What can hang from each mark:
reme: rege
sibez: gedel getafi
sule: ragagol rege
popeba: vunel
getafi: kituf
ragagol: banoz
rege: gedel reme sule
banoz: ragagol
gedel: popeba sibez
regu: sule

Every row comes from one small tree of marks. The marks that hang from a mark follow it in brackets, in alphabetical order. Every link used is in the known rows. Which tree was each row made from?
In the rows, zero is written as 128.
Known rows:
gedel[popeba[vunel] sibez]: [136 132 162 196 136 130 118 120  95 124 133 115 170  84 133 105 193 136
 128  90]
sibez[gedel getafi[kituf]]: [154 101 216 201 105 118 143 135  81 129 145 147 183 195 141 140 170 151
   4  72]
rege[gedel[popeba sibez[getafi[kituf]]] reme sule]: [155 126 219 155 127 114 174 146 123 147 174 140 115 140  88 122 180 144
 184 163]
regu[sule[ragagol[banoz] rege[gedel[sibez] reme]]]: [101 129 139  93 118 140 135 133 154 114 122 129  54 113 159 128 106 181
 162 197]
gedel[sibez[getafi[kituf]]]: [137 109 193 176 115 138 131 137  99 129 177 136 195 159 147 124 182 130
  64  81]
sibez[getafi[kituf]]: [145  93 195 175 113 144 156 148 100 137 161 146 195 215 160 145 183 122
  27  77]
rege[gedel[popeba[vunel]] reme sule[ragagol]]: [139 114 147 141 126 119 201 128 132 139 115 125  84 135 103 130 177 132
 200 137]
reme[rege[gedel sule]]: [185 110 136 130 106 134 153 117 159 136 175 130 118 129  95 145 136 139
 145 168]
sule[ragagol[banoz] rege[gedel reme]]: [116 151 133 119 141 160 152 140 126 107 104 142  60 182 166 150 142 164
 132 202]
rege[gedel sule]: [141 113 157 150 120 118 180 147 164 142 165 135 124 145 101 138 143 136
 144 144]
sule[ragagol rege]: [111 127 138 136 121 174 152 133 118  91 115 125 129 186 178 131 151 127
  84 130]
rege[gedel sule[ragagol]]: [125 116 140 142  99 129 179 143 155 135 137 133 119 148 115 133 147 124
 142 118]
rege[gedel[popeba[vunel] sibez[getafi]] reme sule[ragagol]]: [135 124 176 181 122 106 173 131 119 140 128 113  90 106  93 115 191 121
 210 124]
gedel[sibez]: [143 126 156 170 129 138 123 134 119 122 164 123 175 115 134 116 160 132
 106 115]
reme[rege]: [193 110 134 143 115 158 124 115 123 124 158 129 162 147 134 143 150 127
  85 141]
reme[rege[gedel]]: [195 117 131 149 113 149 127 118 138 120 161 146 129 141  90 151 138 135
 112 158]
banoz[ragagol]: [161 143 139 138 113 147 126 149 138 138 132 124 153 125 159 131 150 104
  98 101]
rege[gedel[popeba[vunel] sibez] reme sule[ragagol]]: [131 126 149 144 128 113 180 117 129 133 129 116  86  89  93 111 178 140
 228 136]
sule[ragagol]: [133 116 134 158 107 156 147 141 112 121 115 131 167 169 161 131 163 113
  76  85]

Which tree is each row?
[100 192 156 164 122 163  93 145 108 102  92 137  87 114 164 117 155 167
 137 173]
sule[ragagol[banoz] rege[gedel[popeba sibez]]]
[133 168 166 143 123 121 141 147 127 151 115 126  83  91 128 114 166 159
 209 183]
rege[gedel[popeba sibez] reme sule[ragagol[banoz]]]
[116 185 158 142 141 159 115 141 108 105  96 137  62 127 154 123 156 169
 170 209]
sule[ragagol[banoz] rege[gedel[popeba sibez] reme]]
[103 136 171 155  90 121 140 143 126 152 144 136 131 130 153 125 169 154
 119 103]
rege[gedel[sibez[getafi[kituf]]] sule[ragagol[banoz]]]
[111 132 141 139 104 134 150 147 132 157 114 115 148 145 202 129 162 142
  99 114]
rege[sule[ragagol[banoz]]]
[114 177 164 170 102 125 116 152 128 148 110 126 112  78 139 107 164 156
 173 142]
rege[gedel[popeba sibez] sule[ragagol[banoz]]]
[118 129 140 147 100 124 158 134 150 129 151 123 120 102 104 114 146 132
 169 117]
rege[gedel[sibez] sule[ragagol]]
[159 104 160 124 141 115 207 142 163 144 171 134  94 160  91 144 143 138
 180 185]
rege[gedel reme sule]
[101 122 141 106 122 138 150 129 139 121  86 130  48 126 169 136 132 179
 158 177]
regu[sule[ragagol[banoz] rege[gedel[popeba[vunel]] reme]]]
[164 123 155 149 148 127 156 133 135 120 172 141 109 127  74 133 147 143
 170 176]
rege[gedel[sibez] reme]
[142 107 199 158 134 103 188 123 118 147 170 129 109 127  90 124 193 148
 189 132]
rege[gedel[popeba[vunel] sibez[getafi[kituf]]] reme sule]
[120 150 146 146 131 109 156 124 122 150 111 116  78  79 131 115 179 164
 215 153]
rege[gedel[popeba[vunel] sibez] reme sule[ragagol[banoz]]]
[162 128 151 182  89 127 123 106 120 132 136 113 113  82  96 118 178 123
 172 112]
reme[rege[gedel[popeba[vunel] sibez[getafi]] sule[ragagol]]]
[126 137 145 140 129 116 176 135 126 157  97 125  77 124 142 135 179 157
 189 153]
rege[gedel[popeba[vunel]] reme sule[ragagol[banoz]]]
[174 146 208 206 141 125 133 158 106 129 147 143 113 132  72 126 177 124
 168 172]
rege[gedel[popeba sibez[getafi]] reme]
[168 106 123 118  91 152 148 111 137 134 144 113 147 139 151 132 150 122
 115 126]
reme[rege[sule[ragagol]]]
[174 128 143 154 112 123 130  97 138 133 163 116 115  63  84 119 163 148
 187 147]
reme[rege[gedel[popeba[vunel] sibez] sule]]
[139 128 193 236 129 122 110 134  83 131 132 113 173 104 134 109 210 115
 111  78]
gedel[popeba[vunel] sibez[getafi]]
[120 155 157 160 118 171 139 146 118  88  98 145  95 167 132 130 153 134
 127 154]
sule[ragagol rege[gedel[popeba]]]
[140 118 169 157 116 112 177 143 139 137 157 121  95 135  92 124 162 117
 190 147]
rege[gedel[sibez[getafi]] reme sule[ragagol]]
[148 152 124 150  96 131 108 100 123 141 120 116 102  56 130 118 168 160
 176 137]
reme[rege[gedel[popeba[vunel] sibez] sule[ragagol[banoz]]]]
[112 159 159 156 137 148 127 143 114 107 117 132  66 156 157 136 154 153
 140 190]
sule[ragagol[banoz] rege[gedel[sibez[getafi]] reme]]
[153 151 216 233 122 134  96 160  89 133 138 123 179 120 130 108 193 110
 106 112]
gedel[popeba sibez[getafi]]
